In the rows, zero is written as 128.
Known rows, with every step that occurs
U > S > T: [145 146 124 144 103 136 127 130 154 123 117 125 154 129 157 135 178 150
 134 130 133]
N > Z > U > S: [148 139  90 183 114 161 148 133 153 129 114 125 180 123 129 155 162 163
 118 127 117]
Z > T > S: [166 135 136 158 133 156 128 148 164 182 124 125 217 145 115 135 116 118
 133 131 131]
Z > U: [113 134 131 167 129 162 146 132 129 164 131 134 124 132 127 113 147 159
 125 126 101]
U > S > T > Z > H: [130 152 121 135 109 161 134 140 154 155 117 130 219 142 167 148 171 146
 133 132 129]
H > S > E > Z: [113 160 142 133 120 126 138 135 168 135 129 102 152 140 169 164 135 182
 142 172 119]
H > S > E > Z > U: [104 163 144 153 121 142 147 137 169 153 131 105 150 141 168 157 145 198
 140 171 105]
T > Z > U: [106 139 124 159 130 159 149 144 125 182 130 140 229 137 140 154 133 149
 126 132 103]
E > S > H: [106 133 154 123 129 153 129 121 169 136 126 131 133 142 163 133 129 141
 121 165 122]
N > Z: [155 127  89 146 128 132 132 126 133 106 113 119 182 127 142 173 124 129
 119 127 135]
N > Z > T: [193 130  93 173 126 151 130 134 141 132 112 114 218 140 148 174 122 121
 121 122 138]
T > Z > E > S: [111 130 141 136 122 147 156 146 157 183 120 134 244 171 127 207 114 125
 113 149 120]
U > S > T > Z: [138 150 119 144 104 139 131 138 152 139 116 131 220 133 165 160 172 147
 135 134 130]
S > E > Z > U: [120 136 154 159 127 144 168 125 141 165 132 128 149 160 180 161 150 166
 107 156  98]
H > S > E: [104 160 121 130 120 123 131 132 155 130 126 101 130 144 166 141 136 182
 151 151 120]
T > S > H: [105 140 131 117 145 155 131 134 158 161 129 135 183 154 148 144 116 141
 132 140 122]
T > Z > H > S: [ 93 156 121 115 133 168 131 149 148 175 126 120 232 141 143 153 116 148
 145 143 123]
H > S > T > Z > N: [114 170 118 132 122 151 116 147 157 161 127 103 221 108 179 142 136 172
 161 144 121]
H > S > T > Z > U: [107 171 120 154 122 155 123 147 151 161 120 107 221 133 181 161 143 187
 159 149 111]

Rows
[156 128 108 156 120 150 150 130 164 138 100 114 210 169 159 219 130 135
 105 142 130] => N > Z > E > S > T
[117 149 159 123 132 168 135 140 170 157 133 115 163 128 133 152 126 151
 130 168 125] => E > Z > H > S
[131 132 154 132 119 138 123 126 169 133 112 123 161 126 165 137 139 138
 123 164 125] => E > S > T
[126 148 128 179 110 168 144 134 149 160 122 131 144 134 149 116 187 175
 130 127 104] => Z > U > S > T
[121 147 123 135 113 151 132 125 153 125 131 134 125 145 154 128 168 153
 132 130 128] => U > S > H
[157 142 135 155 140 172 129 141 161 188 128 128 215 164 151 142 119 126
 134 132 126] => Z > T > S > H
[116 131 124 136 127 145 156 145 129 182 124 135 239 178 134 207 116 123
 117 125 120] => T > Z > E
[161 138 135 157 131 151 141 142 163 188 122 122 218 166 147 143 123 131
 128 136 124] => Z > T > S > E
[132 145 122 131 129 155 129 137 128 174 127 126 238 119 196 142 139 133
 134 124 118] => S > T > Z > N
[120 135 154 124 133 150 161 123 145 162 129 125 152 168 183 157 138 146
 108 156 115] => S > E > Z > H
[111 135 130 121 135 127 147 134 161 162 123 128 185 154 143 145 123 145
 125 145 119] => T > S > E
[113 138 152 146 135 147 162 139 174 184 128 133 204 153 145 163 131 160
 114 163 104] => T > S > E > Z > U
[120 121 152 138 120 147 154 134 170 166 119 127 143 173 111 177 126 130
 107 147 123] => Z > E > S
[117 140 151 152 120 157 136 137 167 168 114 130 225 132 173 155 141 151
 122 168 110] => E > S > T > Z > U
[177 138  95 167 137 167 132 137 160 153 112 119 252 155 160 184 115 129
 124 129 134] => N > Z > T > S > H
[128 128 152 142 119 150 150 132 166 168 112 121 164 182 150 186 136 136
 111 147 122] => Z > E > S > T
[179 130 163 164 126 151 137 139 155 161 133 125 196 136 137 167 126 118
 116 153 129] => E > Z > T
[124 154 159 125 131 172 132 139 168 160 127 111 178 136 164 159 134 156
 132 167 124] => E > Z > H > S > T
[119 137 150 124 135 143 154 139 178 184 135 129 203 128 144 146 124 144
 116 158 114] => T > S > E > Z > N
[110 146 121 166 115 161 151 148 144 177 129 142 228 132 128 150 156 157
 128 134 106] => T > Z > U > S
[172 134 165 159 130 155 138 148 176 179 130 128 233 135 122 173 117 120
 117 161 128] => E > Z > T > S
[117 138 121 123 130 153 137 144 134 180 141 134 229 101 138 128 120 123
 130 123 119] => T > Z > N
